Known rows, with every way that one mark hangs from another:
C{P{T{D R}}}: [  7  15   2  32  -4  -4   4  -4  -8 -19  28 -13   1   2  25 -17 -36   5
   0  -4 -18  29   3 -16 -11  -5  11 -28 -23   4 -34  16  -5  -3   6]
Q{C{P{J T{D}}}}: [ 24   1  32  18  -4  -4  -1 -11  13 -45  38 -24  18   6  28  29  10   6
   8   4  -1  15  23 -13  17 -22   3  10 -17   6 -15  22 -16   3   2]
T{D{U{H}} P}: [  3   0   0 -13 -22  43 -11  16   5  -1 -10  26  -5   2 -24 -12 -19  11
 -12   3  12 -16  -3 -17   9   2  -1   0  29  -2 -26  29   4 -10   0]
R{T{D P}}: [ -3   8 -18  13  21  11   1 -23  -5  11  16  26 -16   3 -28  33  -1  40
  -9 -24  13  10 -13  -8 -15  -2  -3  -8  18 -15  -4  33 -29  14 -16]
X{J U{H}}: [-33  24  -2 -13   5   4  -8  14 -13  26 -22   5   5 -10   0 -20  35   3
  -3  28 -28 -49   5  -2   6   4  -3  26  37   6   5  10  11 -19   2]
T{D{U} P{J} R}: [ 27  -8  26  11 -15  24  25  16  25  34 -11  22  -3  17 -32   2  -4   0
  -6 -31  -4 -12 -22 -13 -30  13  -5  10  15  -4   0  12 -16 -18  24]
J{P{T} X{U}}: [-13 -16  -1 -13 -26   7   5  -1 -38 -22 -11  -8  21 -30  27   2  13 -25
 -12   8  -6   4   9 -16  -3  11  27  -5  -7   5   5  -1  -8   5  11]
C{P{J}}: [ 17   3  25   6  -7  -2 -14   4  20  -9   4 -13  13  13 -10  -1   5  22
  -7   6 -11   8 -12  22  14 -28  -8   3 -15  -5   9   1  -3  15  20]
S{C V Y Z}: [-17   0 -40   2  57 -11 -41 -10  44   2  -4  35 -18 -18   6 -10   6  23
   2   2  45  -4  10 -16  -9  23   1  -5   5  -5  35 -11  41  15 -15]
T{P}: [  7   0   3  -5   5  12  -3  -9  16  12 -12  11   0   5 -10  27 -15  23
 -10 -10   4   1   2   7 -21 -11   4 -15  15 -12  14   6  -8  15  -7]
P{J T{D{U{H}}}}: [-13   4   6  -1 -18  25   3  34   9   0  15   0  -2  19   0  -9  15   9
  -1  -1  12 -22   6 -35   9  -7  -6  33  27  19 -21  17   9 -42   8]
R{T{P{J}}}: [ -2  -3  14  10  13   8  10 -13  14  32  10  10  -6  18 -31  45  31  29
  -9 -27   8 -10 -23   3 -29 -10 -15  13  27  -1  39   2 -31  11   4]
U{D X{H J{P}}}: [ -1 -12  -5 -46   4 -12 -16  -2 -29 -16   4  -7 -25   9 -44 -21   6 -13
   3  20  -3  13 -15  38  31   9 -25 -13  -6 -15 -25 -12  19  11 -10]
T{D{U} P{J}}: [ 18 -10  14  -6 -11  36   9  10  28  19  -6  27   4  10 -38  14   9  16
 -15 -21  10 -13 -11  -9 -10  -1  -7  20  24 -10  -1  23 -11 -12   9]
Q{C}: [ 11   5  -1   2  12 -25   6 -15  13   7 -13 -12   0   6  26  45   0   0
  25  18   8  -8  20  14   5 -20   1 -10 -25 -15  15  -4 -10  17 -17]
P{J T{R}}: [ -2   4  21  27   2 -13  27  16  12  30   7 -21  -7  28  19  25   6   1
   6 -28 -13  -4   2 -12 -39  -7  -3   3  -4  14  27 -19  -7 -20  13]
V{S{C{P{T}} Y}}: [  3  16 -37  -3  -2  -2 -35 -36   0 -44   0 -10  25 -15  18 -48 -38 -17
   2  -4  46 -13  12 -28   4   8  -5   2   3  36 -10  -2  22  24 -41]
R{T{D{U} P{J}}}: [  1  -2  -5   1   0  28  15  -6  15  33  11  31  -5   5 -40  24  32  20
  -6 -25  20 -17 -29 -13 -19   3 -17  28  36  -3   7  24 -29  -9   4]
V{S{C{P} Y Z}}: [ -2  11 -48   4  23   4 -42 -23   7 -42 -14  23   9 -25   4 -46 -41  -5
   4   8  44 -21   0  -7  18  15  -1  -6  -3   6   5  -6  22  26 -18]
C{P}: [  5  12  -5   2  -3  -3 -18  -9   7 -12   0 -11   8  -6   7  -9 -20  16
  -1  20  -8  15  -7  23  14 -26  -2 -16 -21  -7  -8   2   1  23   2]
X{H J}: [-16   4  -2 -18   2 -15   1 -13  -5  12  -2   0  -4  -7   7   0  14  37
  -7  -2 -17 -12   3  29   2  -4   2 -10  16 -10 -16 -22  10 -15 -29]
S{C{P} V Y Z}: [ -5   5 -31   2  40  -5 -59 -14  40 -31   8  28  -4 -33   7 -38  -9  17
  -3  15  38  13   1  -9   5  16   1 -12  -5  -1  18  -7  40  31  -2]
R{T}: [-18  22 -33  13  22 -18   6 -16  -4  33   0  -1 -18   6   3  28  13  23
  12   0  10  -4 -15  13 -10 -12 -12  -5  -4  -8  21  -1 -20  14 -18]
U{H X{J{P{T}}}}: [-38  -7   2 -17  -4  17 -15  20 -21 -20  17 -31 -22  14  11 -43   4 -30
  -3  24  10  -6  31 -14   8  14   1   7  29  17 -15  -5  24 -23  -4]
Q{C{P{T}}}: [  6   7   4  10  -4 -14  -6 -20   4 -36  25 -34  18 -17  60  25  -8 -15
  16  24   2   7  22  -2   1 -21   9 -11 -15   9  -5   0  -9  18 -15]
C{P{J{X} T{R}}}: [  9 -12  39  35 -32 -12  25   2 -12 -12  10 -30  19   3  12   1  -3 -10
   0 -22 -28  32  -4  -9  -9  -3  10   1 -32  17  18 -14 -13   7  19]
D{U}: [ -6   9 -32 -12  -4   4   6   6  17  34 -21   2   0  -6   9   1   1  -1
  10  16   8 -19 -11  11  -7 -12  -7   4   2 -12   6  -6   5  -6  -9]
J{P X}: [  9 -29   8   0 -22  -6   0  -8 -20 -23 -27  -4  -1  -2  -7  -4 -18   5
  -7  10   0  25   7  10  19  -7  19 -25 -40 -15   5 -11  -7  19   5]
D{T{R} U{X{J}}}: [-12   7 -24  -6  13 -24  57  15   0  71 -15 -20 -14   6  -3 -18  13 -76
  31  13 -27  -6   4  24 -12  18 -11  33   8   1  13 -24  -3 -33 -14]
P{J T{D R}}: [  5   6  20  37   7  -4  24  14  10  16  18  -7 -12  34   6  18  -1  17
   1 -33 -13   6   6 -20 -26  -3   1   0  -8   6  -1  11 -11 -30  12]
V{S{Z}}: [-13  12 -38  16  33   0  -3  -6   0   5 -17  28  -2   6   4  16 -25  19
   6   2  28 -26  12  24   1  -2   5  -2  -2 -21  13 -12   7 -17 -12]
J{P{T} X}: [ -8 -31   2   5 -23   0   9  -8 -24 -34  -1 -20   5  -9  21   0 -11  -2
  -7  -2   3  29  19 -14  -1  -2  25 -23 -21   2   4 -14  -8   5  -2]
V{S{Y Z}}: [ -8  14 -44  10  26  -1  -8  -9   7  -8 -29  32  -4  22 -17  -3 -15  18
   2   4  42 -32   9   1  -7  10  -2   3 -14   0  30  -4  19 -10 -20]
Q{C{P{J}}}: [ 29  -1  40   5  -6 -16  -3  -8  23 -19   4 -24  17   6  15  27  14  -1
  12  19  -7  -1   4  21  23 -28  -5  10 -30  -3  15  -3 -13  23  14]
V{S{C{P{T}} Z}}: [-25   9 -48  13  27  11 -28 -17  -4 -43  23   4  16 -47  51 -20 -47 -10
   6  -3  29 -13  17 -10   3   3  14 -12  27   5 -17 -16  10   4 -17]
T{D}: [  8  10 -18  10  16  -2  -4  -4   4   4  -6  13 -10  19  -7  13 -15  38
   1  -1   3  12  10   4  12 -16   0 -13 -18 -23 -17  25  -3  -2 -11]

Rows:
[ 21  -2  14  -4  10 -10 -49 -18  51 -18   0   3  15   3 -21 -42  16  18
 -12   0  35  13  -8  -6  16   3 -21  18 -12  20  23  -6  33  35   0]
S{C{P{J}} V Y}
[ 11  -3  25 -15 -10  -6  -1  25 -27   2 -28   6  10  17 -59  22  39  -1
   7  13 -31 -11 -24   0  46  -5 -20  37 -15   9  32  20   3  19  31]
P{J{X{U{D H}}}}
[ 23   4  14  24   4  10  12  -4   5  12  -8  21 -14  17 -18  13 -37  19
  -6 -27 -10  10  -2  -6 -26   5   9 -27  -6 -12 -11  19 -17   4   4]
T{D P R}
[ 13   5 -16  -8  14 -13 -59 -30  39 -22  -4   9   8 -17  -3 -50  -8  16
  -7  14  41  19  -3  -6  13   5 -14  -7 -15  13   5  -1  39  46 -17]
S{C{P} V Y}
[-11 -15  12 -24 -10  -7  -7 -12 -14 -15  -3  -4  -6 -15   5 -33   2  22
 -18  12 -13  -9   0  28  11  -2  12 -28   9  -7 -31 -31   6 -14 -11]
X{H J{P}}
[-24  -6  -2   6   2  -3  18   8 -15  16  11 -30 -24  10  16 -30  -5 -46
   6   0  -4   3  17  -7 -32  26   3  -6   4   7  -3 -17   8 -21   1]
U{X{J{P{T{R}}}}}
[  9   4  17  20  -4  10 -10   3   8 -34  37 -14  11  11   3   2   3  29
 -11 -10  -8  23   8 -13   9 -23  -1   8  -1   7 -20  24  -6  -9   7]
C{P{J T{D}}}
[ 19   2  -4   5  15 -47  54   0 -41  32 -33  -2   7  -4 -32  31   8 -51
  27   9 -61  22 -23  16  18   2  -7  12 -40   2  30  -3 -27  16  17]
J{X{U{D{T{R}}}}}
[ -4  -4  27  15 -19  -6  38  18 -21  30 -12 -10  19   0  13  29  33 -27
   3 -26 -33  -4  -2 -17 -28  15  11  25 -10  12  36  -7 -13 -10  23]
P{J{X{U}} T{R}}
[-26 -14   0 -39 -10   7  -9   5 -26 -20  30 -27 -15  -2  20 -23   9 -18
 -10   2   8  10  19  14  -3  16   6 -12  22   1 -34 -20  22 -17 -25]
U{X{H J{P{T}}}}
[ -5   5  -7   5  -2  19  17  16  17  15  17   3   3  10   3  12  19  10
   2 -14  12 -13   4 -26 -10  -7  -5  32  19   4  -8  15   0 -39  -1]
P{J T{D{U}}}
[ -9  16 -33   1  -6  12  20  27  -7  33   9  -6 -21  17  11  -3 -14 -46
  21 -12  15  12   1 -14 -24  23  -5   7  -4  -6 -20  18  14 -24 -10]
P{T{D{U{X}} R}}
[-13   9 -58   4  40  -1 -25 -14   8 -12 -30  32  -6  -7   2 -16 -31  -3
  13  -6  50 -37   8 -14  -1  20  -2  -1   4  -1  22  -9  20   8 -32]
V{S{C Y Z}}
[-25 -10  -9 -36 -23  25 -13  31  -8  12 -15 -11 -19   3 -11 -67   7 -45
   2  42  15 -27   5   8  24  22 -11  21  24   5 -15  -3  26 -19   5]
D{U{H X{J{P}}}}
[  9 -24  14 -42 -46   0  -8   1 -46 -30 -19   4  18 -33   9  -5  10  -9
 -18  13 -13  11  -9  30  26  10  26 -26 -23 -17 -21 -14   1  18  14]
J{P X{H U}}
[ 10   2  10   4 -26  31   5  20   3  16 -16  23 -15   9 -20 -24 -32  -7
  -4  -4   0 -16 -13 -20 -11  17   4  -7  16   8 -27  19   1 -12  14]
T{D{U{H}} P R}
[-10   5 -15 -15  -5  -7  22  23   2  23 -19 -11  -5   2   7 -11  -3 -32
  12  32 -13 -13   4  11  27 -18   0  16  12  15  -3 -14  -3 -23   2]
D{T U{H}}
[ 11  -1 -14  -9  -8  32   3  -2  15  14  -9  30   1  -7 -19   7 -14  15
 -11  -8  13  -7  -7  -9 -12   1   2   0  20 -18 -18  25  -5  -3  -9]
T{D{U} P}
[-20  -9   4 -19  -4  10 -22  20 -17  -8  -7 -20 -26  21 -15 -49  -1 -21
  -3  32   7  -9  20  11  27  12  -3   4   9   0  -9   0  24  -9   3]
U{H X{J{P}}}
[ 16   9  30  33  -8   0   8   6   4 -16  32 -17   2  19   7  -9 -14  10
  -3 -20 -21  22  -3 -16 -10  -9   1  -4 -15  13 -19  13 -11 -12  24]
C{P{J T{D R}}}
[-21 -12  18  -5 -15 -11  17  -7 -21  -8  17 -19 -11 -13  37 -36  -8  -6
 -10  -8 -22  -7   7   2 -28  14  20 -38  14  18 -33 -43   0 -29  -4]
X{H J{P{T{R}}}}
[  7   2  12  15  17  16   5 -13   6  15  20  24 -12  22 -42  41  25  45
 -12 -35  13   5 -17  -8 -16  -6 -13  13  22  -7  17  29 -36   3   2]
R{T{D P{J}}}
[ 21  13  13  30  -5 -18  11 -18  -6 -31  28 -21   4  -4  51   9 -27 -19
  23   7 -14  18  18 -15  -2  -6  13 -24 -35   6 -29  15 -16   7  -2]
Q{C{P{T{D R}}}}
[-10  23 -12 -39  15 -19   1 -11 -25  23  -8  17   7 -20 -27   6  38  11
  -1  17 -36 -29 -29  28  16   1 -22  10  18  -6 -12   0   9  -1 -13]
X{H J U{D}}
[  2   5   2   5 -21  24   2  10  16 -16  31  -6  19  -6   4 -16   7   3
  -7   1   3   3  -7 -19   5 -13  -6  21  10   9 -25  20  -2 -19   8]
C{P{J T{D{U}}}}
[  4 -19   5 -17 -27   3  -1   0 -32 -11 -32   0  17 -25   0  -4   7 -19
  -9  20 -11   4   0   8  14   6  20 -11 -25 -15  10   2  -7  20  22]
J{P X{U}}
[ 17 -17   7 -45 -27 -10  -9  -5 -54 -32 -23  10  12 -25 -32   5  10 -12
  -8  19 -23  14 -32  29  42   7   0 -24 -31 -11 -16  -7  -2  31  17]
J{P X{H U{D}}}
[ -7 -20  20  16 -12  -7  21   2  -3  -2   2 -16  11  16   4  41  23  18
   1 -25  -6  19  15 -16  -7 -11   8  20 -10   5  34  -6  -7  -7  -7]
P{J{X} T}
[ -6 -11   4  13  42   1 -45   1  47 -15  24  17   4 -29  15 -13   7  24
  -9   2  19  11  -3  14  14  -3  -1   3  15 -13  14 -18  26  15  24]
S{C{P{J}} V Z}
[ 23   2  44  29 -10 -21  19  -5  16 -11  21 -39  14   8  47  22   4 -28
  19  -1 -17   0   6  -4 -15 -11   1  -2 -25  21  14 -17 -19   8  18]
Q{C{P{J T{R}}}}
[ 22   6   6 -48  13 -10  16   0 -23   3  -5  18  15 -19 -34  44  14 -20
  -9   2 -42   6 -26  28  15 -10 -12  -4  25  -1  -9  -3 -19  17   6]
X{H U{D{T{P}}}}
[  1  15 -19 -22  15  -7 -23  28 -17   6  -9 -12 -30  45 -50  11  -9 -11
  21  25   7  14 -11  19  43  -7 -36   5 -16  -8   6  19  25  21  -3]
U{D H X}
[ 21 -30  41   7 -18  10  13  -3   5   2 -17   9  12  16 -38  42  15  28
 -17 -32  -7  18   4   0  -8  -4   7  12  -4  -8  38   0 -17  17   2]
T{P{J{X}}}
[ 31 -33  50 -12 -33  16   3  -3 -17 -31  -1  27  11  12 -43  34   5  51
 -29 -48 -11  35   4  11  19   2  15  -5  -4 -17 -14  12 -10   6  -6]
T{D P{J{X{H}}}}
[  9 -23  19  21  -2  12  17 -20 -15   1   9  23  -3  17 -53  47  28  44
 -12 -45   2  27 -12 -10  -2   4   3  20   1 -10  24  28 -39  16  -4]
R{T{D P{J{X}}}}
[ -8   3 -13   3  17  -9 -45 -23  30 -24  34  -9  19 -35  41 -25 -11  11
  -8   1  27  27  12  -9   1  -7  -1  -8  13  11 -15 -14  27  24 -17]
S{C{P{T}} V}
[ 21 -13  31   3  -5  -1  58  16  24  52 -17  -1   5  10 -19  13   7 -43
   6 -21 -28 -10 -17   8 -30  -3  -3  19  17  15  26 -25 -32 -22  29]
D{T{P{J} R} U}
[ -4  14  -9  33  11  -9  17   0  -5  11  14  -4 -15  16  22  10 -26  11
   7 -21  -9  13  10 -22 -26   1  10 -20 -15   0 -18  13  -4 -19  -9]
P{T{D R}}
[-22  -2 -35   9  63 -11 -36  -4  39  12   5  33 -14 -31  25   7  -4  25
   2   0  30   0  13   8  -4   8   9 -10  18 -24  17 -19  28   8  -7]
S{C V Z}
[ 12  10  14  26  -8 -24  14 -14   1 -16  18 -35   9  -9  63  16 -19 -34
  25  13 -12   6  11  -3 -16 -11  12 -25 -28  16  -3 -12 -15  15   0]
Q{C{P{T{R}}}}
[ -6  -5   6  18  -6  -9  12   1  -7  -1   3 -24 -14   2  34 -15 -30 -18
  -2  -1  -2   3   5 -12 -32   3  16 -41 -14  11  -7 -23  -8 -11  18]
J{P{T{R}}}
[-24   4  10 -23  -9  10 -16  12 -19   1 -21   2   1 -17  -1 -51  20 -12
 -13  41 -19 -47   4  -3  14   7   6   8  27  10  -9   2   8 -15  24]
X{J{P} U{H}}
[-21  18  -6 -35  -2  -7  -3  -5 -21  24 -10  14  15 -31  12   0  38  13
 -10   9 -30 -33  -6  28  -2   4   3   4  30 -13 -14  -9   9 -13 -17]
X{H J U}
[  3   8 -17   7   5 -28  52  11   8  53 -25 -12  -5  -3  15  -1 -13 -48
  25   8 -26  -3 -10  16 -13  -6   1   1 -11   4   7 -27 -16 -21   5]
D{T{R} U}
[-16  13 -25 -32 -16  19 -14  40  -2  28 -20  -8 -17  23  -5 -14  -2 -37
  16  30  23 -11  -1  15  19   4 -18  20   6  -6  -3   7  32  -4  -5]
D{U{H X}}
